Known rows, with every step that occurs:
kepoz/biziv/kisif: [-0.70 -0.92  1.74 -3.05  0.89  0.63  3.34 -0.16  1.11  1.99  1.06  0.41
  1.81  2.23 -0.23  0.73 -1.30 -2.60 -0.17 -1.71 -0.45  0.64  0.34]
gepa/pigo/kepoz/biziv/kisif: [ 4.39  0.30  0.04 -2.32 -2.22 -1.81  2.05 -0.07  1.70 -0.06  1.82  3.48
 -0.92  4.03 -0.70 -0.12  0.51  0.34  0.95 -2.20  0.04  1.66  0.15]
gepa/biziv/kisif/kebov/kepoz/pigo: [ 4.34  4.32 -0.20 -0.14 -4.45 -0.39 -0.45 -0.54  0.23  0.53  0.77  2.77
  2.45  0.27 -4.78 -0.31 -0.02  1.96 -1.80 -5.68  0.49 -2.36  1.75]
bonag/miba: [-3.97 -0.15  0.22 -0.51  4.07  1.00 -0.72 -1.42 -3.12  0.44 -3.27 -4.05
  1.13  0.96  4.78  0.01 -5.71 -0.07  1.78 -0.76  0.79  0.35  0.80]
kebov/kisif: [-3.61 -2.02  0.06 -0.50  4.53  0.30  0.59  0.82  0.38  3.09 -0.89 -3.86
 -0.45  0.49  2.77 -0.56 -2.49  0.70  0.90 -3.32 -1.75 -1.33  5.11]
pigo/kepoz/biziv/miba: [-1.48  0.93  2.67  2.50 -1.66 -3.36  2.55 -3.45 -0.85  0.26  0.05  1.75
 -0.79  0.39 -2.28  1.29 -1.41 -2.49 -0.66  2.99 -1.66  1.38 -2.84]
gepa/kebov/kisif: [-2.45 -1.86 -1.43  1.07  3.58  1.88 -1.68  1.31  0.06  1.58 -1.93 -6.51
 -1.49  1.43  3.13 -0.05 -2.10  3.69  4.82 -0.57  0.15 -2.49  5.88]
biziv/kepoz/pigo: [-1.98 -1.37  0.77 -3.17  0.37  0.82 -1.72  1.01 -1.09  1.40  1.92  2.65
  1.32 -2.98  0.26 -3.23  0.94  2.63 -3.09 -4.35 -0.94  1.85 -0.66]
gepa/kebov/kepoz/biziv/miba: [-0.96  2.36 -0.37  5.20 -2.34 -1.25  0.84 -3.89 -0.73  0.56 -1.04 -0.74
 -0.17  0.62 -4.83  2.54 -1.53  1.41  3.10  4.06  0.94 -2.44 -0.19]
kepoz/biziv/gepa/pigo/kisif: [ 0.99 -1.88  0.42 -2.61  1.39  0.25  2.36  1.05  1.00 -0.27  2.13  1.78
 -2.48  2.65  1.89  0.85  2.45 -2.86 -2.53  3.86  0.63  0.89 -1.31]
kisif/kebov/kepoz/pigo/gepa/biziv: [ 2.92  1.80 -2.39  3.22 -2.77 -0.63 -1.40 -2.79  0.73 -1.83  0.79  1.51
  0.26 -4.36 -2.60  0.70  1.95  0.13 -1.05 -2.26  0.66 -0.18 -0.63]
kisif/kebov/kepoz/pigo/gepa/biziv/miba: [ 0.82  3.91 -2.15  4.25 -5.92 -1.30 -1.30 -1.94 -1.36 -1.70  1.82  0.97
 -0.13 -4.33 -5.88  1.39  0.76 -1.51 -2.69  0.10  0.56 -0.84 -1.26]
pigo/kisif/kebov/kepoz: [-0.10  0.42  2.80  2.13  1.55 -1.73 -0.25  3.35 -0.21 -0.34 -3.96 -1.06
 -1.08  1.87  0.87 -1.21 -2.51 -0.47 -0.81  5.02 -1.74 -1.29  1.22]
kepoz/biziv/gepa/pigo/kisif/kebov: [ 1.22 -1.04  1.05 -1.26  0.56 -0.69  0.87  2.58  0.08 -0.45  1.50  1.17
 -4.42  2.02  2.18  0.68  0.96 -3.98 -3.24  6.04  0.51  1.36 -2.05]
kepoz/pigo: [-3.28 -0.94  0.08 -0.94  0.50  1.36 -0.73 -1.86 -0.30  1.74 -0.04 -0.39
  0.70 -0.50  4.14 -1.40  0.38  3.52  0.15 -8.72 -1.63  0.74 -0.12]
gepa/pigo/kisif/kebov/kepoz/biziv/miba: [ 2.24  2.63  0.62  5.13 -4.87 -3.97  0.93  0.79  0.03  0.11 -0.41  1.87
 -4.94  2.49 -4.32  1.23 -2.76 -2.18 -3.04  4.51 -0.01 -0.95  0.75]
pigo/kepoz/biziv/kisif/kebov: [ 2.50  0.93  3.80 -1.45 -1.70 -2.23  1.65  1.50  0.57 -0.24 -0.71  2.06
 -0.30  2.51 -0.80  0.44 -1.80 -3.78 -0.67  3.20 -0.92  1.91 -2.08]
bonag/kepoz/biziv: [-1.33 -4.19  1.16  1.24  1.35 -0.16  0.70 -3.84  0.06  0.20 -0.81  1.82
 -0.20  0.91  1.29 -0.38  0.13 -1.53 -1.07  0.10  0.10  1.31 -2.67]
kisif/kebov/kepoz/biziv: [ 0.34  0.79  1.53  3.73  1.08 -3.13  1.58 -3.77  1.01  1.95 -1.55  1.95
 -0.57 -1.02 -1.77  1.09 -2.67 -1.67  0.02  1.23 -1.11  0.11 -1.11]
kisif/kebov/kepoz/pigo/gepa: [-0.17  0.73 -0.63  1.12 -1.83  0.04 -2.07  1.47  0.42 -1.00 -1.13  0.22
 -0.18 -3.49  0.74 -0.28  1.55  0.01 -0.85 -1.75 -0.35  1.41 -1.96]
kepoz/biziv/gepa: [-2.88 -1.47  1.44 -2.96  4.37  0.36  3.24 -2.52 -0.07  1.77  2.11  1.16
  1.39 -0.81  1.64  1.50  1.42 -3.62 -1.01  2.63 -0.34  1.23 -3.47]
bonag/kepoz/biziv/miba: [-3.44 -1.97  1.29  1.96 -1.61 -0.87  0.61 -2.80 -2.09  0.19  0.33  1.44
 -0.90  0.99 -2.02  0.28 -1.10 -2.97 -2.59  2.44 -0.04  0.64 -3.30]
kebov/kepoz/pigo: [-0.85  1.14  0.21  0.39 -0.53 -0.49 -0.05 -2.59  0.74  1.51 -1.06  1.59
  2.13 -0.58  0.48 -0.90  1.38  4.76  0.33 -7.67 -1.17 -0.70  0.25]
pigo/gepa/kebov/kepoz/biziv: [ 1.26 -1.01 -1.66  3.48  0.33  0.45  0.95 -2.46  1.99 -2.08 -1.59 -1.51
 -0.21 -1.51 -1.39  2.68  1.69 -0.49  4.50  5.47  2.10  0.02 -1.02]

Rows:
[-0.01  2.23  1.45 -1.88  0.65 -0.61 -0.23  3.81 -0.82  1.19 -1.52 -0.19
  2.40  2.06 -0.96 -1.52 -3.24 -0.41  0.51  0.58 -0.95 -1.02  0.94]
biziv/kisif/kebov/kepoz
[-1.02 -1.97 -2.85 -0.27 -0.85  3.66 -2.70  3.18  1.36 -0.89 -1.03 -6.05
 -2.33 -1.32  2.98  1.29  2.99  2.90  2.49 -2.61  1.63 -0.63  3.42]
kepoz/pigo/gepa/kebov/kisif
[ 1.84  1.57  0.05 -1.28  1.18 -1.25 -0.94  5.31 -0.84 -1.22 -0.41  1.20
 -1.92  2.55  1.03 -1.56  0.51 -0.39 -1.66  6.13 -0.04 -0.72 -0.25]
biziv/gepa/pigo/kisif/kebov/kepoz
[ 2.31  0.99 -3.03  1.83 -1.56  0.15  0.35 -4.21  1.50 -1.63  1.35  1.97
  2.07 -3.82 -2.70  0.92  3.90  1.68 -0.31 -4.56  0.77 -0.74  0.17]
kebov/kepoz/pigo/gepa/biziv
[-2.93 -2.32 -1.05 -1.65  0.24  2.45 -0.86  0.51  0.20 -0.69  0.68 -1.56
  0.20 -2.94  4.17 -0.55  2.49  0.47 -0.02 -5.12 -0.70  2.75 -1.63]
kepoz/pigo/gepa
[-0.51  2.09  0.81  1.67 -1.67 -1.30 -2.02 -0.84 -0.01  1.35 -1.72  1.16
  0.32 -1.32  0.56 -1.28 -0.42  3.38 -0.50 -5.52 -1.49 -0.46 -0.41]
kisif/kebov/kepoz/pigo
[-1.71 -2.07 -2.57  0.25 -1.05  4.16 -3.21  1.21 -0.12 -2.23 -0.50 -4.43
 -0.78 -1.92  4.73 -0.21  2.88  3.30  3.73 -2.31  1.15  1.23 -0.92]
kepoz/pigo/gepa/kebov
[-0.29 -1.29 -0.84 -0.69  3.95 -0.64 -0.11 -2.72 -1.80  0.75  3.46  2.40
  2.10 -3.46 -2.83 -2.65 -1.88  0.31 -1.15  0.66 -0.41  0.24  1.33]
gepa/biziv/kepoz
[-1.16  1.02 -0.86 -1.13  3.96  1.28 -0.92  0.74 -1.72 -0.84 -0.84 -1.56
  2.58  0.82  0.86 -0.10  1.81  2.93  4.34  5.49  1.12 -2.01 -1.13]
biziv/gepa/kebov/kepoz
[ 2.02  1.88 -1.10  0.07  0.51 -2.41  0.76 -2.01  0.26  1.24  2.34  3.94
 -1.32 -0.41 -1.59  1.01  0.73 -1.47 -0.84  2.46  0.59  0.64 -2.71]
kisif/kebov/kepoz/biziv/gepa/pigo
[ 4.72  1.16  0.44 -0.88 -3.42 -2.45  0.28  1.61  1.00 -0.04  1.31  3.19
 -2.51  3.41 -0.48 -0.45 -1.40 -1.12  0.08 -0.03 -0.02  2.25 -0.54]
gepa/pigo/kepoz/biziv/kisif/kebov
[-3.05 -1.30 -1.09 -2.99  4.83  2.88 -1.04  3.39 -0.97  0.86 -0.16 -5.47
 -0.24  1.09  3.18  0.79  0.90  1.14  3.13  4.34  1.10 -2.30  2.91]
biziv/gepa/kebov/kisif
[ 1.67  1.09  1.77 -1.86  0.02 -1.08  3.81 -0.94  1.87  1.75 -0.22  2.47
  3.29  2.30 -3.87  1.43 -0.35 -1.36 -0.04 -0.50  0.01 -0.96  0.71]
kebov/kepoz/biziv/kisif
[ 2.17  0.29  3.33 -2.69 -0.46 -1.35  3.26 -0.01  1.51  0.01 -0.23  2.55
  1.29  2.83 -1.03  0.73  0.01 -1.97  0.24  1.15 -0.75  1.50 -1.32]
pigo/kepoz/biziv/kisif
[-0.59 -2.28 -2.00 -2.34 -0.94  3.52 -4.04  3.85 -0.97 -2.30  1.41 -1.21
 -0.11 -4.14  0.73 -1.67  3.26  2.38  0.57  1.77  2.21  2.29 -1.39]
biziv/kepoz/pigo/gepa/kebov
[ 4.22  2.38 -2.24 -2.14 -3.75  1.27  1.17  0.13  1.68 -2.07  2.08  2.25
  4.07 -1.32 -4.88  1.04  4.25  0.41 -1.13 -3.93  1.66 -1.26  1.01]
kebov/kepoz/pigo/gepa/biziv/kisif
[-0.59 -3.48  2.24 -0.85 -2.23  1.68 -2.27  3.00 -0.21 -2.16 -3.04  0.38
 -1.19  2.91  3.63 -2.31  3.24  2.12 -4.06 -1.92 -0.13 -0.02 -0.99]
bonag/kepoz/pigo/kisif
[-1.21 -2.04 -2.81  1.05  3.64  1.31  0.84 -3.25 -0.49 -1.58  2.12 -1.64
  0.96 -3.38  1.15 -0.06 -0.17 -2.09  1.83  0.31 -0.10  0.84  0.26]
pigo/gepa/biziv
[-2.39 -3.12 -2.98  0.34  3.19  3.05 -1.81  3.53  0.40 -0.84 -1.34 -7.87
 -2.09 -0.70  3.15  1.04  0.05  0.38  4.41  3.17  1.16 -0.88  4.35]
pigo/gepa/kebov/kisif
[ 3.16  3.25 -0.38  0.41 -0.25 -1.15  0.46 -0.17 -0.53  0.27  0.50  1.31
  2.68  0.82 -4.39 -0.71 -3.06 -0.44  0.20  0.38  0.00 -2.52  2.31]
gepa/biziv/kisif/kebov/kepoz
[ 0.73  1.02 -0.16 -1.21  0.77  0.48 -0.17  0.43 -1.55  0.63  1.83 -1.03
  1.47  0.82 -0.74 -1.41 -3.74 -1.60  0.16 -0.81 -0.37 -1.05  2.00]
gepa/biziv/kisif/kebov
[-1.33 -0.92  2.45  0.32 -1.72  0.64 -1.77  3.72 -0.17 -0.15 -2.42 -1.39
 -2.82  1.21  4.34 -1.55 -0.39  0.61 -2.94 -2.03 -1.58  0.53 -0.08]
kepoz/pigo/kisif/kebov
